Every row comes from one small tree of marks. Brackets hold a mark, then the marks that hang from it, in alphabetical order. Every link used is in the known rows. Which tree was each row made from?
In the rows, 128 means zero.
Known rows
[S B [U R]]: | 151 | 143 |  97 | 117 | 125 | 127 | 126 | 147 | 113 | 149 | 103 | 133 | 111 | 112 | 133 | 115 | 101 | 123 | 114 | 142 | 140 | 118 |  99 | 126 | 152 | 121 | 116 |
[B [S [U G]]]: | 124 | 142 |  91 | 145 | 134 | 135 | 131 | 134 | 118 | 162 | 109 | 137 | 120 | 126 | 139 |  90 | 119 | 156 | 119 | 119 | 138 | 117 |  92 | 167 | 140 | 158 | 119 |
[U K R S Z]: | 169 | 105 |  59 | 124 | 113 | 151 | 103 | 124 | 117 | 178 | 104 |  88 | 120 | 114 | 111 | 146 |  99 | 126 | 101 | 139 | 153 |  90 |  56 | 158 | 158 | 116 | 105 |
[U G]: | 119 | 118 |  91 | 153 | 141 | 133 | 121 | 133 | 124 | 144 | 116 | 117 | 119 | 122 | 135 | 101 | 119 | 141 | 109 | 143 | 127 | 131 |  98 | 157 | 149 | 142 | 108 |
[G [U [S B]]]: | 150 | 142 |  85 | 121 | 110 | 123 | 109 | 158 | 108 | 156 | 113 | 120 | 123 | 126 | 139 | 100 | 111 | 117 | 143 | 142 | 141 | 100 |  88 | 152 | 161 | 113 | 117 |
[U G K R]: | 133 | 105 |  70 | 146 | 132 | 149 | 104 | 123 | 116 | 148 | 103 | 114 | 114 | 110 | 130 | 132 | 107 | 136 |  86 | 161 | 139 | 122 |  73 | 150 | 141 | 132 |  93 |
[B [S [U G Z]]]: | 139 | 133 |  79 | 133 | 133 | 149 | 134 | 128 | 114 | 183 | 109 | 118 | 124 | 130 | 131 | 103 | 113 | 166 | 114 | 111 | 142 | 106 |  74 | 177 | 150 | 167 | 114 |
[G [U S Z]]: | 150 | 119 |  66 | 122 | 110 | 139 | 113 | 141 | 107 | 183 | 127 |  95 | 120 | 135 | 126 | 117 | 116 | 130 | 128 | 125 | 140 |  93 |  80 | 164 | 156 | 129 | 109 |
[R [E N]]: | 147 |  95 |  96 | 126 | 140 | 131 | 114 | 114 | 133 | 170 | 135 | 114 | 147 | 124 | 161 | 111 |  96 | 137 | 114 | 133 | 105 | 142 | 106 | 137 | 162 | 125 | 123 |
[B [S [U K]]]: | 140 | 130 |  94 | 141 | 120 | 141 | 114 | 126 | 109 | 172 | 112 | 134 | 128 | 115 | 139 | 111 |  96 | 139 | 123 | 105 | 135 | 116 |  93 | 148 | 142 | 140 | 125 |
[Y [E N]]: | 126 | 100 |  96 | 133 | 149 | 135 |  99 | 141 | 123 | 175 | 151 | 113 | 154 | 134 | 157 |  91 | 101 | 113 | 101 | 126 | 126 | 148 | 106 | 127 | 143 | 142 | 141 |
[Z [U [S B]]]: | 170 | 148 |  87 | 131 | 117 | 117 | 128 | 142 | 104 | 155 | 103 | 127 | 132 | 123 | 135 |  99 |  91 | 127 | 148 | 139 | 133 | 107 |  88 | 148 | 181 | 108 | 111 |
[S B [U G R]]: | 140 | 144 |  78 | 125 | 128 | 132 | 127 | 149 | 111 | 146 |  92 | 136 | 111 | 114 | 140 | 108 | 111 | 140 | 106 | 156 | 146 | 118 |  83 | 147 | 152 | 135 | 104 |
[Z U]: | 146 | 124 |  97 | 146 | 134 | 126 | 133 | 124 | 105 | 158 | 126 | 125 | 124 | 128 | 138 | 108 |  93 | 132 | 127 | 127 | 113 | 130 | 110 | 134 | 162 | 128 | 105 |
[E N R]: | 124 | 112 | 102 | 118 | 149 | 111 | 112 | 107 | 129 | 164 | 134 | 103 | 138 | 119 | 144 | 109 | 115 | 126 | 103 | 131 |  98 | 149 | 130 | 119 | 145 | 141 | 131 |
[U Z]: | 144 | 108 |  97 | 130 | 133 | 142 | 123 | 125 | 124 | 167 | 128 |  95 | 122 | 124 | 117 | 122 | 101 | 136 | 108 | 123 | 130 | 116 |  95 | 152 | 158 | 134 | 115 |
[B S]: | 140 | 128 | 123 | 138 | 141 | 133 | 123 | 122 | 135 | 158 | 122 | 118 | 122 | 122 | 118 | 104 | 104 | 134 | 117 | 118 | 128 | 118 | 100 | 152 | 143 | 132 | 125 |
[K [U G [R E]]]: | 145 | 113 |  73 | 131 | 123 | 149 | 133 | 122 | 130 | 167 | 116 | 135 | 136 | 123 | 146 | 117 |  96 | 160 |  93 | 159 | 119 | 135 |  63 | 161 | 146 | 154 |  76 |
[K [U R]]: | 142 | 124 |  97 | 126 | 132 | 141 | 125 | 130 | 124 | 164 | 126 | 118 | 121 | 125 | 123 | 114 |  97 | 137 |  89 | 133 | 126 | 133 |  90 | 132 | 147 | 141 |  97 |
[N [E R]]: | 122 | 114 | 116 | 122 | 145 | 116 | 128 | 121 | 126 | 157 | 143 | 110 | 116 | 107 | 122 | 130 | 113 | 130 | 104 | 126 | 107 | 146 | 109 | 127 | 117 | 132 | 102 |
[Z [U G K [S B]]]: | 160 | 138 |  56 | 143 | 109 | 133 | 115 | 136 |  91 | 157 |  87 | 130 | 142 | 119 | 150 | 108 |  91 | 142 | 133 | 155 | 145 | 106 |  57 | 165 | 185 | 121 |  95 |
[K [U G Z]]: | 132 | 119 |  74 | 130 | 128 | 154 | 132 | 128 | 117 | 183 | 124 | 101 | 138 | 134 | 132 | 103 | 101 | 168 |  91 | 125 | 130 | 131 |  69 | 169 | 166 | 171 |  94 |
[Y E]: | 120 | 110 | 105 | 147 | 134 | 137 | 112 | 146 | 124 | 158 | 140 | 126 | 136 | 126 | 139 | 102 | 100 | 113 | 112 | 128 | 129 | 137 | 103 | 140 | 130 | 143 | 125 |
[K U]: | 129 | 129 | 104 | 136 | 129 | 136 | 126 | 133 | 122 | 166 | 133 | 120 | 134 | 128 | 132 |  96 |  97 | 142 | 107 | 116 | 117 | 141 | 102 | 139 | 155 | 150 | 109 |

Which tree is each row?
| 167 | 135 |  89 | 115 | 116 | 134 | 120 | 143 | 125 | 166 | 105 |  95 | 130 | 121 | 115 | 113 | 100 | 128 | 130 | 134 | 148 |  93 |  73 | 164 | 181 | 116 | 121 |	[U [S B] Z]
| 115 | 105 |  97 | 123 | 147 | 119 | 104 | 120 | 126 | 172 | 151 | 115 | 154 | 128 | 157 | 100 | 108 | 113 |  98 | 134 | 107 | 155 | 118 | 121 | 127 | 156 | 139 |	[Y [E N R]]
| 142 | 105 |  51 | 141 | 109 | 151 | 117 | 123 | 107 | 163 | 100 | 145 | 127 | 109 | 163 | 137 |  99 | 154 | 107 | 158 | 130 | 122 |  68 | 159 | 139 | 139 |  86 |	[S [U G K [R E]]]
| 155 | 116 |  70 | 136 | 118 | 138 |  98 | 130 | 119 | 157 | 103 | 108 | 116 | 109 | 119 | 133 | 107 | 116 | 110 | 145 | 147 | 100 |  74 | 146 | 147 | 108 | 108 |	[U K R S]
| 143 | 132 |  63 | 130 | 116 | 145 | 113 | 142 |  99 | 151 |  87 | 137 | 117 | 106 | 147 | 122 |  99 | 138 | 102 | 159 | 150 | 115 |  71 | 145 | 153 | 133 | 101 |	[S B [U G K R]]
| 144 | 136 |  63 | 156 | 126 | 124 | 127 | 134 | 102 | 159 | 105 | 123 | 127 | 132 | 140 |  94 | 114 | 144 | 135 | 144 | 132 | 111 |  80 | 168 | 169 | 135 |  98 |	[Z [U G S]]
| 152 | 108 |  51 | 127 |  99 | 150 |  95 | 135 |  95 | 189 | 121 |  94 | 127 | 126 | 134 | 131 | 104 | 128 | 123 | 126 | 145 |  91 |  66 | 163 | 156 | 127 | 104 |	[G [U K S Z]]
| 139 | 111 |  64 | 158 | 126 | 142 | 119 | 118 |  91 | 159 | 109 | 126 | 132 | 123 | 152 | 114 |  91 | 149 | 112 | 143 | 125 | 130 |  80 | 152 | 163 | 139 |  88 |	[Z [U G K]]
| 155 | 154 |  96 | 119 | 111 | 128 | 121 | 151 | 122 | 163 | 110 | 120 | 143 | 123 | 130 |  88 |  96 | 136 | 129 | 128 | 137 | 116 |  77 | 151 | 175 | 130 | 114 |	[K [U [S B]]]
| 144 | 129 |  57 | 131 | 116 | 150 | 126 | 136 | 119 | 188 | 114 |  97 | 142 | 134 | 125 |  96 | 112 | 163 | 106 | 128 | 141 | 111 |  55 | 182 | 172 | 164 |  98 |	[K [U G S Z]]
| 127 | 123 |  65 | 139 | 127 | 144 | 130 | 137 | 106 | 176 | 113 | 114 | 122 | 127 | 140 | 109 | 116 | 155 | 110 | 125 | 137 | 117 |  87 | 165 | 156 | 163 | 109 |	[S [U G Z]]
| 178 | 128 |  87 | 112 | 112 | 129 | 122 | 137 | 136 | 151 |  98 | 129 | 129 | 108 | 130 | 128 |  96 | 125 | 130 | 166 | 137 | 100 |  63 | 157 | 161 | 100 | 103 |	[U [R E] [S B]]
| 158 | 110 |  67 | 134 | 111 | 148 | 102 | 127 | 114 | 180 | 112 |  90 | 133 | 115 | 118 | 131 | 100 | 132 | 119 | 125 | 145 |  96 |  68 | 165 | 167 | 123 | 116 |	[U K S Z]
| 152 | 131 |  69 | 123 |  99 | 133 |  96 | 149 |  96 | 160 | 106 | 118 | 131 | 117 | 146 | 116 |  99 | 116 | 137 | 143 | 146 |  98 |  74 | 152 | 162 | 109 | 112 |	[G [U K [S B]]]
| 159 |  82 |  54 | 128 | 117 | 164 | 117 | 105 | 120 | 171 | 105 | 108 | 130 | 113 | 138 | 157 |  86 | 155 |  88 | 166 | 135 | 112 |  44 | 171 | 151 | 139 |  79 |	[U G K [R E] Z]
| 170 | 103 |  66 | 133 | 105 | 141 | 103 | 119 | 126 | 161 | 103 | 124 | 131 | 104 | 136 | 146 |  95 | 126 | 120 | 156 | 133 | 103 |  62 | 158 | 148 | 106 |  96 |	[U K [R E] S]
| 144 | 111 |  70 | 133 | 111 | 153 | 113 | 128 |  99 | 182 | 117 | 111 | 128 | 118 | 138 | 129 |  95 | 142 | 113 | 110 | 135 | 116 |  90 | 146 | 158 | 143 | 115 |	[S [U K Z]]
| 147 |  94 |  57 | 136 | 128 | 164 | 110 | 116 | 113 | 169 | 107 |  94 | 116 | 115 | 123 | 144 | 100 | 145 |  77 | 157 | 146 | 111 |  54 | 160 | 151 | 140 |  90 |	[U G K R Z]
| 130 | 118 |  55 | 145 | 123 | 147 | 111 | 134 | 100 | 158 |  99 | 129 | 113 | 112 | 147 | 124 | 111 | 142 |  96 | 147 | 142 | 121 |  80 | 147 | 139 | 140 |  98 |	[S [U G K R]]
| 144 | 117 |  52 | 145 | 121 | 143 | 101 | 131 | 117 | 153 |  93 | 109 | 118 | 110 | 127 | 124 | 117 | 130 | 101 | 163 | 151 | 102 |  58 | 166 | 148 | 122 |  97 |	[U G K R S]
| 147 | 123 |  48 | 157 | 114 | 137 | 113 | 128 |  91 | 164 | 100 | 121 | 137 | 123 | 148 | 107 | 101 | 143 | 129 | 144 | 137 | 111 |  66 | 166 | 170 | 130 |  93 |	[Z [U G K S]]
| 156 | 145 |  65 | 115 | 111 | 147 | 129 | 145 | 118 | 180 | 100 | 103 | 145 | 129 | 128 |  95 | 100 | 160 | 112 | 138 | 150 | 108 |  46 | 183 | 186 | 152 | 101 |	[K [U G [S B] Z]]
| 192 | 118 |  75 | 101 | 107 | 141 | 127 | 130 | 135 | 169 |  99 | 108 | 131 | 111 | 120 | 141 |  86 | 135 | 123 | 161 | 144 |  89 |  48 | 168 | 170 | 107 | 101 |	[U [R E] [S B] Z]
| 169 | 121 |  70 | 109 | 110 | 152 | 116 | 133 |  98 | 173 | 100 | 115 | 121 | 109 | 131 | 144 |  82 | 134 | 100 | 137 | 152 | 105 |  66 | 136 | 165 | 125 | 107 |	[S B [U K R Z]]
| 144 | 106 |  72 | 129 | 139 | 150 | 126 | 124 | 127 | 164 | 111 |  94 | 109 | 122 | 115 | 131 | 113 | 145 |  84 | 154 | 143 | 115 |  67 | 161 | 150 | 143 |  95 |	[U G R Z]
| 184 | 107 |  52 | 135 | 102 | 137 | 118 | 114 | 105 | 169 | 102 | 135 | 135 | 117 | 147 | 145 |  77 | 133 | 130 | 155 | 127 | 101 |  56 | 155 | 161 | 106 |  82 |	[Z [U K [R E] S]]
| 148 | 139 | 100 | 128 | 134 | 136 | 129 | 130 | 124 | 164 | 110 | 134 | 106 | 120 | 122 | 111 | 109 | 136 | 110 | 120 | 139 | 109 |  96 | 144 | 131 | 136 | 119 |	[B [S [U R]]]
| 158 |  95 |  59 | 118 | 122 | 143 | 103 | 113 | 109 | 182 | 117 | 130 | 142 | 113 | 172 | 135 |  90 | 138 | 102 | 138 | 121 | 133 |  87 | 128 | 151 | 124 | 114 |	[S [U K [R [E N]]]]
| 179 | 131 |  80 | 105 | 118 | 140 | 122 | 140 | 127 | 164 |  98 |  95 | 116 | 115 | 105 | 130 |  99 | 125 | 113 | 150 | 155 |  87 |  61 | 157 | 171 | 110 | 112 |	[U R [S B] Z]
| 174 | 100 |  52 | 108 | 101 | 145 | 120 | 130 | 117 | 187 | 121 | 109 | 120 | 129 | 133 | 144 | 106 | 135 | 123 | 152 | 135 |  86 |  55 | 170 | 147 | 119 |  88 |	[G [U [R E] S Z]]
| 152 | 119 |  77 | 120 | 126 | 144 | 130 | 133 | 111 | 178 | 117 | 110 | 108 | 122 | 121 | 131 | 107 | 136 | 101 | 125 | 139 | 110 |  91 | 140 | 146 | 139 | 110 |	[S [U R Z]]
| 150 | 126 |  86 | 129 | 123 | 146 | 113 | 122 | 112 | 168 | 105 | 134 | 114 | 112 | 130 | 127 |  97 | 136 | 104 | 122 | 143 | 110 |  81 | 141 | 133 | 135 | 113 |	[B [S [U K R]]]
| 153 | 127 |  49 | 120 | 120 | 154 | 125 | 134 | 122 | 185 | 108 |  96 | 129 | 132 | 116 | 114 | 112 | 158 |  90 | 144 | 151 | 102 |  41 | 177 | 162 | 155 |  88 |	[K [U G R S Z]]
| 154 |  90 |  60 | 118 | 113 | 159 | 101 | 124 |  97 | 180 | 124 |  98 | 111 | 122 | 130 | 152 |  93 | 128 |  91 | 141 | 142 | 104 |  69 | 143 | 142 | 127 |  92 |	[G [U K R Z]]
| 139 | 118 |  63 | 140 | 102 | 137 |  93 | 141 |  97 | 168 | 119 | 114 | 125 | 123 | 144 | 116 | 112 | 120 | 132 | 132 | 137 | 101 |  83 | 152 | 148 | 118 | 107 |	[G [U K S]]
| 171 | 121 |  57 | 138 | 113 | 134 | 113 | 123 |  96 | 165 | 104 | 119 | 122 | 118 | 130 | 131 |  91 | 125 | 119 | 145 | 138 | 102 |  71 | 143 | 162 | 108 |  92 |	[Z [U K R S]]
| 160 | 137 |  77 | 112 | 111 | 127 | 110 | 153 | 108 | 152 | 106 | 120 | 109 | 122 | 130 | 116 | 111 | 113 | 125 | 158 | 149 |  92 |  76 | 144 | 150 | 105 | 104 |	[G [U R [S B]]]
| 157 | 132 |  85 | 128 | 108 | 131 | 100 | 141 | 118 | 151 |  98 | 115 | 135 | 106 | 131 | 114 |  95 | 120 | 132 | 140 | 147 | 104 |  76 | 150 | 172 | 106 | 121 |	[U K [S B]]
